Every row comes from one small tree of marks. Brackets hold a mark, then the marks that hang from it, in alphabetical order. Every link used is in the known rows. Which tree was each row made from?
Known rows
{buvi karor {kuga vuver}}: [ 0.07 -0.88 -0.04  3.26 -1.04 -0.34  1.05  0.23  0.03  0.53  0.65 -1.86
 -0.63 -0.28  0.84 -0.69 -0.33 -0.47 -0.76]
{zesul {fifam {kuga buvi} nosol}}: [ 0.85  0.66 -1.79 -1.93 -0.94  1.90 -0.91  1.22 -1.00  0.33 -1.19 -1.17
 -1.15  0.28  0.94 -1.25 -0.07  0.90 -3.53]
{fifam {kuga buvi} nosol zesul}: [ 0.27  1.14 -2.44 -3.64 -0.84  2.93 -0.69  1.41  0.10  0.43 -0.46 -2.36
 -1.47  0.39  0.41 -1.14  0.61  1.29 -4.64]
{karor gizil}: [-0.38  0.12 -0.75 -0.67 -0.86 -0.40  0.23  0.06  1.62 -0.69 -0.44 -0.32
 -0.78  0.27 -0.37  0.05  0.06 -0.40  0.12]
{nosol {fifam kuga zesul}}: [-0.41 -1.20 -2.23  0.73  0.06  1.85 -0.06  1.60  0.30  0.02  0.48 -3.06
 -0.24  0.53 -0.16 -0.34 -0.29  0.56 -3.42]
{buvi {kuga {fifam nosol}}}: [ 0.52 -0.61 -1.77  2.04 -0.82  1.67 -0.16 -0.77 -1.08 -0.37  0.17 -2.84
 -0.15  0.17  0.20  0.46  0.77  1.18 -1.41]
{fifam kuga nosol}: [-0.52  1.06 -1.88 -1.73 -0.67  2.37 -0.21  0.59  0.11 -0.06  0.07 -1.39
 -0.70  0.36 -0.11 -0.84  0.61  1.16 -2.58]
{gizil karor}: [-0.08 -0.06 -0.32 -1.04  0.19 -0.55 -0.16 -0.27 -0.70 -0.02 -0.68  0.37
  0.10 -0.49  0.24 -0.25 -0.10  1.81  0.15]
{fifam nosol}: [-0.22  0.35 -0.78 -0.83 -0.09  1.64 -0.23  0.18  0.09 -0.11 -0.18 -0.34
 -0.35  0.04 -0.07 -0.30  1.00  0.46 -0.85]
{fifam {kuga buvi vuver} nosol zesul}: [ 0.04  0.44 -2.53 -0.82 -1.54  2.93  0.20  1.55 -0.39  1.28 -0.29 -3.04
 -1.64  0.36  0.71 -0.88  0.15  1.08 -4.76]
{kuga buvi {fifam nosol} vuver}: [ 1.13 -0.83 -0.70  3.78 -1.49  1.55  0.32 -0.94 -1.33  1.48 -0.57 -2.82
 -0.58 -0.23  0.64 -0.39 -0.25  0.11 -2.04]
{buvi {karor gizil} {kuga fifam}}: [ 0.28 -0.85 -1.10  2.60 -1.65 -0.63  0.38 -0.57  1.37 -0.94  0.31 -3.18
 -0.95 -0.12 -0.02 -0.75 -0.23 -0.66 -1.01]
{zesul {fifam kuga}}: [-0.03  0.05 -1.45  0.29 -0.53  0.39 -0.31  1.65 -0.83 -0.23 -0.36 -0.68
 -0.45  0.43  0.37 -0.53 -0.79  0.48 -2.07]
{kuga {buvi {karor gizil}} vuver}: [ 0.46 -0.32  0.35  1.28 -1.91 -0.82  0.91 -0.10  1.87  0.84 -0.66 -1.59
 -1.65 -0.43  0.59 -1.68 -0.80 -1.73 -1.29]
{buvi kuga}: [ 0.25 -0.08 -0.70 -0.09 -0.31 -0.07  0.07 -0.21 -0.42 -0.48  0.18 -0.84
 -0.11  0.22  0.46  0.63  0.16  0.80 -0.05]
{nosol fifam}: [ 0.20 -1.63 -0.11  2.35  0.47  0.45  0.05 -0.23  0.08  0.03  0.02 -1.32
  0.51 -0.01  0.00  0.03 -0.18 -0.37 -0.35]
{zesul fifam}: [ 0.26 -0.69 -0.26  1.07  0.08 -0.30 -0.34  1.09 -0.92 -0.19 -0.53  0.39
 -0.03  0.12  0.48  0.03 -0.40 -0.26 -0.35]
{vuver kuga}: [-0.81  0.53  0.12  0.83 -0.52  0.13  0.25  0.10 -0.61  0.11  0.36 -0.21
  0.60 -0.17 -0.59  0.44  0.21 -0.34 -1.13]
{fifam {kuga buvi vuver} nosol}: [ 0.36  0.62 -1.51 -0.01 -1.73  2.17  0.41  0.22 -0.58  1.29 -0.66 -2.32
 -1.19  0.17  0.78 -1.04 -0.26  0.97 -3.28]
{fifam zesul}: [-0.32 -0.18 -0.98 -0.83  0.14  0.76 -0.18  1.37  0.17 -0.08  0.25 -0.81
 -0.40  0.21 -0.06  0.10  0.31  0.12 -1.40]
{zesul {fifam kuga nosol}}: [-0.25  0.41 -2.20 -0.63 -0.63  2.03 -0.55  1.78 -0.71 -0.31 -0.51 -0.99
 -0.80  0.43  0.31 -0.77  0.20  0.96 -2.95]
{nosol {fifam {kuga buvi} zesul}}: [ 0.67 -0.89 -1.79 -0.53 -0.33  1.68 -0.39  1.07 -0.03  0.60 -0.21 -3.27
 -0.54  0.35  0.51 -0.77 -0.51  0.47 -4.06]
{buvi {kuga fifam vuver}}: [ 0.52 -1.64 -1.05  5.78 -1.38  0.01  0.97 -0.72 -1.70  0.53  0.47 -3.17
  0.04  0.08  0.53  1.01 -0.76  0.46 -0.67]

Which tree is each row?
[ 0.98 -0.74 -0.13  0.67 -0.46  0.77 -0.18 -0.09  0.86  0.77 -0.14 -2.93
 -0.53 -0.38  0.60 -2.43 -0.90 -0.57 -3.26]  {nosol {fifam {kuga {buvi karor}}}}
[-0.68  0.37 -1.99  1.20 -1.35  2.31  0.74  0.79 -0.38  0.77  0.06 -2.09
 -0.88  0.35  0.15 -0.57  0.01  0.96 -2.75]  {fifam {kuga vuver} nosol}
[-0.81  0.82 -2.89 -2.50 -0.54  3.07 -0.40  1.97  0.38 -0.08  0.29 -2.20
 -1.14  0.54 -0.22 -0.69  0.88  1.36 -4.05]  {fifam kuga nosol zesul}
[ 1.27 -1.22  0.06  4.76 -1.34 -0.01  0.56 -1.08 -1.45  1.55 -0.38 -2.46
 -0.19 -0.22  0.68 -0.08 -1.24 -0.40 -1.17]  {kuga buvi fifam vuver}
[ 0.37 -1.15 -2.06  2.14 -0.58  0.78 -0.14  0.42 -0.97 -0.38  0.63 -3.21
 -0.13  0.32  0.15  0.86  0.13  0.85 -1.96]  {buvi {kuga {fifam zesul}}}
[ 0.36 -0.35 -0.03  2.27 -1.21  0.67 -0.18  0.47 -0.31  0.93  0.44 -3.29
 -0.24 -0.77 -0.19 -1.30 -0.16 -1.34 -4.18]  {vuver {kuga {buvi karor} {fifam zesul}}}
[-0.11  0.89  0.56 -0.65 -1.89 -0.62  0.20 -0.08  1.81  0.02 -0.34 -1.14
 -0.91 -0.59 -0.26 -1.49 -0.08 -1.91 -2.23]  {vuver {kuga {buvi {karor gizil}}}}
[ 0.24  0.75  1.29  0.07 -0.95 -0.21 -0.04 -0.16  0.14  0.83 -0.03 -0.87
 -0.14 -0.83  0.15 -1.54  0.02 -1.39 -2.36]  {vuver {kuga {buvi karor}}}
[ 0.62  0.36  0.36 -1.51 -1.26 -0.78 -0.02 -0.27  2.35  0.01 -0.73 -0.96
 -1.53 -0.37  0.36 -1.94 -0.30 -1.44 -1.11]  {kuga {buvi {karor gizil}}}
[ 0.34  0.01  0.13  2.38 -2.16 -0.53  0.17 -0.71  1.04  0.18 -0.18 -2.74
 -0.59 -0.66 -0.49 -1.40 -0.45 -1.91 -2.76]  {vuver {kuga {buvi {karor gizil}} fifam}}
[-0.30 -0.75 -0.80  2.46 -1.92 -0.73  1.31  0.23  1.70 -0.18  0.24 -2.24
 -1.42 -0.05  0.45 -0.64 -0.38 -0.82 -0.68]  {buvi {karor gizil} {kuga vuver}}
[-0.10 -0.71 -2.18  1.36 -0.33  2.45 -0.43  0.81 -0.42  0.02  0.30 -2.80
 -0.46  0.11 -0.36 -0.07  0.89  0.46 -2.85]  {kuga {fifam nosol zesul}}
[-0.77 -0.17 -2.16  1.26 -1.10  1.42  0.77  2.01 -0.30  0.74  0.53 -2.50
 -0.95  0.52  0.11 -0.17 -0.57  0.63 -3.23]  {fifam {kuga vuver} zesul}
[ 0.51  1.26 -0.81 -2.60 -1.03  1.99 -0.41  0.30  0.87  0.64 -0.34 -1.97
 -1.47 -0.38  0.61 -2.83  0.26  0.22 -3.83]  {fifam {kuga {buvi karor}} nosol}
[ 0.18 -0.83 -2.10  1.72 -0.74  2.18 -0.29  0.85  0.14 -0.29  0.75 -3.98
 -0.94 -0.20  0.21 -0.96  1.00  0.35 -3.51]  {buvi karor {kuga {fifam nosol zesul}}}
[ 0.63  0.30 -0.75  0.78 -1.54  0.58  0.62  0.05 -0.70  1.37 -0.39 -1.86
 -0.86  0.19  0.82 -0.69 -1.18  0.49 -2.42]  {fifam {kuga buvi vuver}}
[-0.12 -0.05 -0.73 -0.42 -1.30 -0.70  0.38  0.04  2.22 -1.05  0.09 -1.60
 -1.25 -0.05  0.21 -0.85  0.25 -0.60 -0.59]  {buvi {karor gizil} kuga}
[ 0.84 -0.48 -0.31  2.20 -1.59  0.02  0.34  1.44 -0.55  1.36 -0.60 -1.90
 -1.30 -0.24  1.41 -2.24 -1.64 -0.80 -3.37]  {zesul {fifam {kuga {buvi karor} vuver}}}
[-0.66 -0.49 -1.18  3.10 -0.79  1.02  0.01  0.79 -1.08  0.16  0.85 -2.66
  0.50 -0.06 -0.88  0.62  0.17 -0.30 -3.06]  {vuver {kuga {fifam zesul}}}
[ 0.53  0.23 -0.04  1.24 -1.54  0.30  0.71  0.29  0.27  1.56 -0.03 -2.34
 -1.30 -0.39  0.94 -2.26 -1.26 -0.49 -3.04]  {fifam {kuga {buvi karor} vuver}}
[ 0.03 -1.17 -1.17  5.08 -1.13  1.71  0.68 -0.31 -1.10  0.87  0.13 -2.59
 -0.27 -0.13 -0.04  0.01  0.03  0.15 -1.46]  {kuga {fifam nosol} vuver}
[ 0.70 -0.02  0.20  2.64 -1.26  0.14 -0.14 -1.06 -1.54  0.84 -0.16 -2.09
  0.50 -0.39 -0.22  0.11 -0.47 -0.49 -2.15]  {vuver {kuga buvi fifam}}
[ 0.51  0.37 -0.54  1.70 -1.40  1.80 -0.34 -0.87 -1.41  0.70 -0.36 -2.42
  0.19 -0.34 -0.25 -0.20  0.50  0.04 -3.14]  {vuver {kuga buvi {fifam nosol}}}
[-0.44 -0.29 -2.27  2.23 -1.26  1.98  0.34  1.95 -1.24  0.52 -0.39 -1.60
 -0.97  0.39  0.62 -0.58 -0.37  0.73 -3.08]  {zesul {fifam {kuga vuver} nosol}}
[ 0.54  1.40 -1.48 -2.92 -1.03  2.16 -0.52  0.04 -0.10  0.51 -0.72 -1.56
 -1.04  0.20  0.44 -1.23  0.26  1.23 -3.14]  {fifam {kuga buvi} nosol}
[-0.89 -0.11 -1.95  2.16 -0.97  2.62 -0.21  0.95 -0.96  0.08  0.66 -2.98
  0.11 -0.08 -0.96  0.30  1.09  0.10 -3.86]  {vuver {kuga {fifam nosol zesul}}}
[ 1.02 -1.48 -0.95  3.89 -1.24  0.71  0.38  0.27 -1.24  1.51 -0.14 -3.28
 -0.59 -0.01  0.65  0.03 -0.85 -0.26 -2.54]  {kuga buvi {fifam zesul} vuver}
[ 0.12 -1.59 -1.15  5.50 -2.29 -0.65  1.27 -0.36  0.95 -0.07  0.49 -3.76
 -1.07 -0.15  0.20 -0.51 -0.72 -0.92 -1.15]  {buvi {karor gizil} {kuga fifam vuver}}
[ 0.66 -1.02 -0.35  3.38 -0.86 -0.25  0.16 -0.64 -0.19 -0.14  0.69 -2.87
 -0.25 -0.39  0.33 -0.85 -0.21 -0.23 -1.11]  {buvi karor {kuga fifam}}
